Each row was made from one walk, in order. Every step used is in the known rows, and no mark comes twice. Write each row's walk.
Known rows:
telod-sonod-gupazi-vovet: [  7   0  19   3  21  15  14  -1   1   1  -6 -11  -3 -16   0  -3 -13  -2
  -8  20 -11  25   1 -17   0  -6 -28  -7 -18   0  15  -5   3 -16  19   6
 -15 -20 -28 -11   3 -12  19   6  14  -4 -11 -10 -11 -23  38  21   4   9]
tupi-vuda-rubazok-gupazi-sonod-telod: [  2   2   6   4  19   1  18  -5  -8  -1  -4  12   2  -9  -9 -12 -25   7
   6  15 -25   6  11 -13   3   7 -17  12 -23  -5  12   1   9 -16  -6   0
   9 -18 -11  -5  -1   4  16  -5  24  19 -10 -19  13 -21  10  29   0  12]
petam-rito-keze: [ 19  -1  -3   6  16   4   9  -4  -1 -13  -3   5   4   3  14 -10 -17   2
  -1 -13  10  19   9  -6   2  -8 -10 -15 -13  12  11   1   1  25  19  -1
  -1 -41 -46 -15  -4 -13  33   3  18 -18   4 -18 -16  -8  20  20  12  24]
rito-petam-gupazi-sonod-telod-gusuz: [ -2   0  -3   2  16  -1  26  -4  18   2  -8   7  13  -5  33  -9 -10  -4
  -4   1  -2  17   5 -21   3  -1 -22   1 -36  16  11   4 -13   2  11  13
  -8 -33 -26 -23   9 -13  24  13  18  22  -3  -5 -19   6  32  44   0   9]
keze-gupazi: [  5  -6   6  -2  20  -1  16  -8   2  -7  -1   2   2  -6  11  -9 -13   7
  -4   2   2   9   8 -14   2  -8 -16 -10 -15   7   6  -9   7   6  14   5
  -4 -33 -21 -17  -1 -12  20   6  11 -14  -1  -7 -14 -19  24  12  16   9]
gupazi-sonod-telod-gusuz: [ -1  -1   5   6  28   6  12  -3  11  -5 -14   2  13 -11  11  -3 -21  -1
 -13  10 -15  15  -1 -18  11  -1 -21  -3 -32  20  10  -7  -8  -6   7   8
 -10 -16 -31 -15   7 -11  16  15  27  22  -6  -9 -13   1  42  44  -8  -2]
vuda-rubazok: [  3  -1   6   3  18   7  14  -4 -15  -6  -5  12  -2  -9  -8 -10 -16  11
  -1   5 -11   7   7  -5   1  -4 -14  -9  -2   4  10  -2  15   2   8  -8
   0 -30 -31 -17   1  -1  17  -5  15 -10   0 -15   2 -15  16  15  12  13]
rito-petam-gupazi-rubazok-vuda-tupi: [ -1  -9  11 -10  19  -8  17 -20  -1   8  -5  28  -2  -2   1  -6 -22  13
  29  -4   4  15   6 -11  -8  -3 -13   8  -9 -19   3  -6   4   8  -9   1
  -4 -38 -26  -7  -4   4  25 -20   6 -21 -10 -20  -4 -24   6  -8  13  15]
gusuz-gupazi: [  7  -4  10   6  28   5  12  -9  -2 -12  -7   4  -7 -12  10  -6  -9   0
  -7  10  -4   5  -1 -12   9  -8 -19  -9 -20   4  10  -9  10  -3  10   1
  -3 -33 -24  -9  -6 -11  20  -4  13 -11   5 -13  -8  -5  29  12  15  13]
tupi-vuda-rubazok-gupazi-vovet: [ 16  -5  10  -7  21   8   9  -5 -16   3  -2  21  -5   1 -19 -16 -17   5
  10  16 -24   6   5  -9  -6  -2 -11   0  -5 -17  16  -3  18 -21   2  -4
   4 -31 -23 -13 -10   2  20 -15  11 -22  -9 -18   9 -35   8   7  15  11]
tupi-vuda-rubazok: [  6   3   7  -1  14   1  11  -4 -16  -5  -5  22  -4  -5 -20 -16 -22   4
   7   2 -19   0   9   0   0  -6 -12  -3   1   0  11  -1  17  -1  -1  -3
   5 -26 -28 -12   0  13  19 -16  16 -13  -2 -17   8 -18   7   3   8  10]
sonod-gupazi: [  8  -3  10   2  21   8  22  -1  -2  -6  -6   2  -4  -9  10 -11 -16   5
  -8   8  -1  15   2 -13  -1  -1 -13  -8 -11  -3  11 -15   6  -5  15   3
 -10 -28 -28 -12   7   1  17   0  16  -4  -3 -13 -10 -24  29  19  10  14]
vovet-gupazi: [  1  -1   2  -1  19   4  20 -10  -1  -5  -7  -3  -3  -7  12  -5 -18  11
   1  11  -1  10  -1 -19  -6  -4 -10 -10 -18  -1   2 -10  11  -8  18   6
   2 -25 -26  -9  -1 -13  19  -7  18  -6  -6 -10  -9 -22  29  10  13  12]
sonod-gupazi-tupi: [  5  -5  24   4  21   0  24   0  -4   3  -7   3  -7  -9  12 -10 -23   2
  -3   8   0  16   6  -9  -4  -5 -11  -1 -12  -7   2 -16   1  -9  13   0
 -15 -32 -26  -5   2   5  11  -6   6  -4  -5 -20 -17 -28  33   5  11  12]
rito-keze-gupazi-sonod: [  9  -6   6   4  21  -5  16  -7  10  -3   4  -4   5   1  20  -3 -13  -1
  -7   4   8  16  17 -16  -1  -7 -12  -5 -25   8   4   0   0  16  14   7
  -5 -32 -21 -19  -2 -20  25  11  11  -6  -3  -2 -13 -16  20  22  12  19]
telod-gusuz-gupazi-tupi: [  8 -10  24   6  35   4  17  -4   2  -4 -13  10 -10  -5  10  -8 -17  -6
  -4   7  -9   8  -9 -10  11  -4 -17  -6 -23   7   7 -14   1  -7   4  -4
  -9 -34 -28 -10  -4  -5   9  -3  12  -8   4 -10 -19  -1  37  10  13   3]
vovet-gupazi-rubazok-vuda-tupi: [ -1  -7  16  -8  25  -1  13 -20  -2   3  -5  17  -8 -10  -7   0 -39  21
  21  11  -6  13  -3 -19  -8  -1  -7   6 -13 -29   4 -13  14 -11 -12   4
   5 -15 -25   5  -6   4  17 -21  14 -14 -20 -19   3 -36  15 -16   8   3]
rito-keze-gupazi-sonod-telod-gusuz: [  6  -7   4   7  25   1  15  -2  22  -2  -2  -5  12  -9  29  -4 -19  -4
 -12  -2   0  20   5 -18   8  -4 -21  -7 -39  20  11   0 -12  15  11   8
  -7 -26 -26 -19   3 -21  25  25  25   9  -7   1 -20   1  32  46   1   3]
gupazi-rubazok-vuda-tupi: [ -1 -11  22  -7  28   2   7 -18  -9   0  -8  23  -2  -4 -19  -1 -32  16
  23   6 -10  14   2  -8   1  -3  -9   4  -3 -14   8 -12  12   3 -12  -5
  -2 -20 -32   0  -1   9  21 -20  14 -18 -13 -21   7 -29  15 -10   6   3]
rito-keze-gupazi-rubazok-vuda: [  2 -15  13   0  22  -6   6 -13   0   0   5  14  -8  -3  14  -6 -26  11
  12 -10  10  15  10 -14   1 -14 -13   0 -12  -7  10  -2   9  26  -2  -6
  -3 -28 -26 -15 -11 -12  27  -1  15 -28  -6  -2  -7 -22  10  -2  17  11]
vovet-gupazi-rubazok: [ -4   4   7   2  15  -6  16 -10   1   6  -2   7 -11  -4  12  -3 -22  10
   9  12  -3   9   1 -21  -7  -4 -10  -3 -18  -8   0 -12   9 -14   5   3
  -2 -17 -29  -9 -12 -22  24 -10  13  -1  -6  -7  -9 -27  28   3  12   2]
petam-rito-keze-gupazi-tupi: [ 16  -7  11   5  13  -7  18  -2   8  -2   1   5  -4   5  28  -9 -19  -1
   3 -17  17  16  18  -7   0 -14 -11  -6 -20   6   2   0  -9  27  20   1
  -5 -44 -35 -13  -8 -18  23   4   4 -22   1 -14 -29 -14  20  10  20  23]
vovet-gupazi-tupi-vuda-rubazok: [  1   5  15  -2  15  -7  24  -4 -10   7  -5  15 -13  -6  -4 -13 -34   7
  15   9 -14  -1  10  -8  -8  -5  -7   5  -8 -19   0  -3  14 -16   0   2
   7 -23 -21  -1  -5   8  13 -24  10 -10 -10 -20  -1 -32  11 -12  14  12]
gusuz-gupazi-sonod-telod: [ -2   0   8  10  26   3  18  -5  10  -3  -6  -2  -2 -22  13   2 -11  -2
 -13  17 -14  13   2 -15  12  -2 -27   1 -38   8  11  -6  -1 -14   7   7
  -3 -19 -16  -6  -3 -18  19  11  18  23  -3 -12  -5  -2  41  33  -2   7]
keze-gupazi-sonod-telod: [ -3   1   5   5  20  -2  20  -6  16   0  -2  -6  10 -14  15  -4 -14   4
 -11   6  -2  14  16 -20   4  -7 -23  -1 -36  13   3  -4  -4   0  14  11
  -5 -20 -13 -14   0 -20  19  21  18  18 -11  -3  -9 -14  35  35   2   4]
gusuz-gupazi-rubazok: [  2   0  10   8  22  -1  11  -8   0  -2  -4  16 -16 -11   7  -3 -11   1
   0  10  -6   8  -3 -13   9  -8 -18  -1 -19  -5   7 -15  14 -11   0  -6
  -4 -26 -27  -9 -16 -19  23  -7  10  -7   2  -9  -7 -13  30   4  14  -1]
vovet-gupazi-rubazok-vuda: [ -7  -5  10  -1  18  -5  11 -17  -8   6  -3  13 -14 -10   8  -2 -32  20
  17   6  -4  10   0 -19  -4  -4 -13   5 -15 -19   7 -10  16  -9  -5  -1
   2 -17 -25  -5  -8  -9  16 -16  15 -11 -13 -11  -1 -30  21  -6   8   3]
petam-rito: [ 14   3  -1   5  16   1   9  -6  -5 -12  -8   8   2  -1   7 -10 -12   6
   1  -7   2  12   8  -9   4  -2 -11 -11 -13  15  10  -6   3  10  17  -2
   0 -36 -40 -12  -2 -11  28   1  17 -10   4 -22 -16 -12  25  19  10  17]
gusuz-gupazi-rubazok-vuda-tupi: [  3 -13  20  -4  34   1   5 -16  -6  -3  -4  24 -12 -14  -9   3 -26  10
  16  11  -7  10  -5 -10   6  -1 -16   6 -13 -24  12 -17  13  -5 -16  -3
  -3 -24 -20   3 -10   5  16 -19  11 -20  -8 -22   8 -21  14 -10  12   4]
petam-gupazi: [  2  -6   7   4  20  -2  22 -12  -1  -2  -9   7   5   1  14 -11 -11   6
   2  -1   1  10   6 -14  -8  -5 -15  -7 -11   8   5  -7   2  -2  15   3
  -8 -36 -26 -17   0  -7  20   2   8  -4  -2 -12  -8 -19  21  15  15  17]
rito-keze: [ 12  -9   6   5  22   7  10  -6  -2  -8  -4   0   5   2  11  -8 -16   0
   0  -2   6  18   7  -3   1  -7  -6 -14  -8  10   7  -6   6  17  15   0
  -5 -33 -37 -16   2  -6  35  -1  18 -16   2  -7 -12 -11  21  12  11  20]
sonod-telod-gusuz-gupazi-tupi-vuda: [  7  -5  19   2  31   2  16  -5  10   2 -13  14  -9 -19  10 -11 -26 -13
   1   8 -20   6  -9  -9  12  -5 -23   2 -28   1   6  -7  -2 -13  -4   4
  -5 -23 -26  -2  -4   4  13  -3  23  -1  -3 -11 -16  -1  38  11   0  -6]

Write each row's walk:
[  1  -4   8   6  26   4   9  -6  10   2 -11  13 -11 -18  18  -5 -19   0
  -3   9 -12  11 -16 -17  14  -3 -28  -1 -34   7   9 -12  -1 -12  -6  -3
  -6 -19 -34 -11  -7 -20  20   6  26   7  -1  -5 -10   4  41  28  -1 -16]
sonod-telod-gusuz-gupazi-rubazok
[  7  -1  23  -1  22  -3  19  -7  -9   2  -7  16  -2   1  -9 -13 -26  -5
  10   5 -14   4  11  -1   0  -8  -7  -1  -5  -5  -1  -7   5  -7   7   1
  -3 -30 -27  -6  -1   8  18 -15  11 -15  -4 -14 -11 -23  25  -8   9   7]
gupazi-tupi-vuda
[ 11  -8  21  -3  26   0  21  -6 -13   4  -6  15  -2   4  -6 -18 -24   0
  15   9 -10   5   7  -9  -2   1  -5   4  -9 -11  -1 -12  11 -14   5  -3
   0 -31 -19   0  -4  10  14 -18  14 -12  -7 -20  -7 -30  18  -5  19  16]
rubazok-gupazi-tupi-vuda
[ 12  -1  15   0  25  11  16   1   2  -2  -4  -1  -3 -10   6  -6 -13  -1
 -10  16  -8  17   0 -16  -5 -13 -16  -6 -13  -3  15 -13   4 -17  20   7
 -14 -29 -33 -15   0  -4  19  -1   7 -11  -9 -12 -12 -28  38  16   7  11]
sonod-gupazi-vovet
[  4  -3  16   5  21  11  17  -3  -7  -8 -10  -9   0 -17   9  -6 -17   2
  -6  13  -5  21   3 -13   3   1 -27  -5 -17   4   9  -8   8  -5  14   1
 -13 -23 -22  -7   7  -2  16   4  21   8  -7 -12  -6 -17  27  23   4  12]
telod-sonod-gupazi
[ 15 -12  12  -5  24  13  10  -8  -9   1  -4   4   2   0  -2  -8 -10   4
   0  16  -8  15   0 -16  -3  -2  -9  -8 -17  -1  11 -12  11 -16  17   0
   1 -35 -30 -14  -7 -13  19  -6  11 -17  -8 -13  -6 -26  28  15  12  17]
rubazok-gupazi-vovet
[ -1  -9  25  -2  24   4   6 -14  -6  -1  -9  12  -5 -18 -13   1 -35  14
  17  13 -10  24  -3 -14   1   7 -27   7 -14 -23  12 -11   7  -6  -9  -3
 -11 -11 -21   6   6  12  13 -12  20   0 -18 -22   6 -30  15   1   2   5]
telod-sonod-gupazi-rubazok-vuda-tupi
[ 10  -8   7   2  31  10  12  -5   1  -9 -12   5  -3  -8  12  -9 -10  -5
  -9   7  -5   8 -13 -12  11  -2 -19 -10 -23  10  15  -8   6  -4   5  -2
  -2 -32 -28 -14  -1  -7  17   1  22 -10   5  -9 -13   4  31  19  10   0]
telod-gusuz-gupazi
[ -1   0  17  -1  14 -12  28  -1 -13  10  -4  24  -7   0  -6 -16 -22   1
  19  -1 -11   2  14  -3 -10  -6  -7   8  -4 -12   3   2   3  -8  -1  -3
   0 -34 -22  -8  -5  11  13 -15   0 -12  -8 -21   0 -29   4  -5  16  16]
petam-gupazi-tupi-vuda-rubazok
[  7  -8   6   6  33  11  13  -6   8  -7 -14   4  -2 -22  20  -6 -15  -2
 -14   6 -11  12 -15 -12  16   0 -30  -8 -35  18  13 -12   0  -8   5   0
  -4 -25 -30 -10   1  -9  16  11  26   6   1  -6 -13   8  42  32   1  -3]
sonod-telod-gusuz-gupazi
[  5   2  11   8  29   2  16  -7   2  -7  -5   3  -3  -6   6  -1  -9  -4
  -9  18  -7  11   4 -15   8  -2 -20  -2 -30   2  13  -8   7  -9   7   2
  -6 -24 -17 -11  -5 -15  21   2  11   5   2 -14  -4  -7  30  21   9  14]
gusuz-gupazi-sonod
[  9  -5  21  -1  15  -8  20   1  -1   2   5  16  -7   1   2 -18 -28  -2
  16  -6  -2   3  20   0  -5 -18  -9   0  -4  -9  -1   3   7  17   4  -2
   1 -37 -24 -10  -7   2  18  -7   8 -25  -5 -13  -8 -24   1  -7  19  18]
rito-keze-gupazi-tupi-vuda-rubazok
[  3 -11  18   4  18   3  18  -3 -21   4  -8  17  -4  -1   0 -13 -21  14
   9   7  -8   8   6  -8   0   5  -8   1  -8  -7   1  -9  11  -9   6 -10
   0 -33 -22  -5  -3  -2   8 -14   8 -16  -2 -23   0 -26  12   5  20  20]
vuda-rubazok-gupazi-tupi
[  6 -13  18  -7  32  10   8 -20 -13  -9 -13  16  10  -6 -20  -4 -29  15
  13   0  -6  14   2  -5   2   0 -12  -2  -4  -8  13 -12  13   5  -6   0
  -2 -25 -26  -1   4  17  17 -11  19 -21 -10 -24   1 -23  13   0   8  13]
rubazok-vuda-tupi
[  6   0   5   1  21   0  16  -6 -21   1  -2  16  -3   2 -15 -13 -21   4
   6  16 -20   4  13 -11  -3   7  -9   9 -12 -12  13   0  15 -14  -4  -2
   6 -22 -10  -6  -3   6  16 -13  15   4  -5 -23  11 -26   3  15  10  17]
tupi-vuda-rubazok-gupazi-sonod
[ -1  -8  18   2  23  -2   9  -8 -11   1  -4  18 -13 -12   5  -4 -28  17
   8   6  -2  18   1 -18  -2  -7 -17   7 -10 -18  11 -16  11  -5  -5  -8
 -11 -20 -26  -4   0   6  15 -11  13  -7 -10 -18  -2 -32  23   3   8   4]
sonod-gupazi-rubazok-vuda
[  2  -5   8   5  22  -4  19  -7   5   0   2  -1   6  -2  10  -1 -10   3
  -6  10   1  12  15 -17  -1  -6 -15  -3 -26   8   7  -1   3   3  13   7
  -8 -24 -14 -16  -1 -20  17  11   9   4  -6  -6 -11 -18  28  25  12  14]
keze-gupazi-sonod
[ -4 -13  12   4  33   3   6 -12   1  -4 -12  19 -16 -26  14  -2 -24   8
   4   1 -11  12 -14 -16  16  -2 -31   6 -30  -3  18 -10   6  -5 -12  -9
  -4 -17 -28  -5  -7  -5  13  -1  27  -2  -2  -9  -3   0  34  17  -2 -11]
sonod-telod-gusuz-gupazi-rubazok-vuda
[  3   4  22   1  16  -3  17   1 -19   0  -6  20  -7   0 -17 -16 -28  -3
  12   4 -18   0  13   1  -1 -12  -6   3   2  -8   4  -2  11  -6  -2  -5
   0 -27 -27  -5  -5  12  11 -20   8 -14  -5 -20   1 -26  13  -8   8  11]
gupazi-tupi-vuda-rubazok
[  1  -8   6  10  22   7  17  -8   2   0  -9  -4  10  -9  10  -1 -15   8
  -4  14 -10  18   8 -22   5   8 -17   2 -33   6   6  -8   1 -14   7   4
   2 -21 -17  -8   2 -14  17   8  24  21  -6 -12  -3 -17  29  39   2  14]
rubazok-gupazi-sonod-telod
[  1 -16  19 -10  26  -3  11 -19   0  -2  -2  20  -2  -7  -9  -4 -30  19
  22   1  -1  12   5 -14  -1  -4 -11   5 -11 -18   4 -12  10   9 -12   0
  -2 -23 -20  -3  -7   1  17 -11  10 -23 -14 -14  -2 -32   9  -8  12   1]
keze-gupazi-rubazok-vuda-tupi
[ 12 -10   2   2  14 -10   4 -11   1  -3   6  16 -11  -1  21  -7 -25  13
  12 -21  17  18  12 -14   0 -14 -13   0 -17  -7  10  -1   4  35   3  -8
   0 -36 -33 -10 -14 -18  27  -2  12 -27  -4 -10 -13 -21   9   6  17  10]
petam-rito-keze-gupazi-rubazok-vuda
[ -3  -8  14   3  25   2   5 -12 -14  -1  -7  23 -12  -2  -4  -6 -28  13
  13   1  -5  11   4 -10   3 -10 -13   2  -6  -8   8 -11  14   2  -4  -9
  -8 -22 -31 -10  -6  -1  18 -12  14 -13  -7 -12   1 -26  24  -4   7   5]
gupazi-rubazok-vuda
[ -1  -3   5  10  17   8  19  -1  -9   1  -4   6   5 -11   3  -6 -19  12
  -1  13 -15  12  11 -18   5   9 -19   7 -28   5   9  -1   8 -15   4   1
   6 -20 -16  -7   1  -8  16   6  23  21  -8 -19   9 -18  17  40   2  15]
vuda-rubazok-gupazi-sonod-telod
[ -3  -6   3   5  23  -2  23  -7  15   1 -13   2  12  -7  24  -3 -14   0
  -5   2  -7  16   1 -21   2  -2 -22  -1 -36  17  11  -3 -13 -10   6   9
 -11 -22 -25 -21   6 -10  16  20  21  30  -6  -8 -15  -1  37  42  -3   3]
petam-gupazi-sonod-telod-gusuz
[  5  -3  30   3  18   1  20  -2  -4   3  -5   1  -7 -12  -3 -10 -28  -6
   4  13 -13  15   7  -7   0  -3 -21   4 -13  -9   4  -4   2 -14   9   3
 -11 -21 -18   3   6  10  14 -10  18   1 -11 -19 -10 -25  26   2   3   7]
telod-sonod-gupazi-tupi-vuda
[  9  -2  20   3  27  -2  15   3  -8  -1  -8  23 -16  -9  -6 -15 -24  -9
   2   8 -21  -2  -5  -3   9  -6 -17   5 -13 -10  12  -7   9  -9  -9  -8
   0 -30 -23  -7  -8   9  10 -14  12 -16   2 -19  -5  -8  16   0  10   0]
telod-gusuz-gupazi-tupi-vuda-rubazok
[  4  -4   8   3  25  12  13  -5   3  -7 -16   2   9 -15  13  -9 -22   4
  -7   2 -11  12  -8 -11   9  -1 -21 -11 -24  22   8  -9  -3   1  10   1
  -7 -20 -38 -18   8  -7  19  11  32   6  -2  -8 -16  -1  40  36  -2  -2]
sonod-telod-gusuz
[  5   3  21   0  16  -4  24   5 -12   4  -3  19 -10  -6  -6 -18 -32   0
   7   6 -14   5  11  -5  -5  -7 -13   5  -2 -18   7  -6   9  -9   0  -5
  -7 -26 -23  -1   1  22   9 -14   8  -9  -9 -25  -2 -30  12  -6  11   9]
sonod-gupazi-tupi-vuda-rubazok
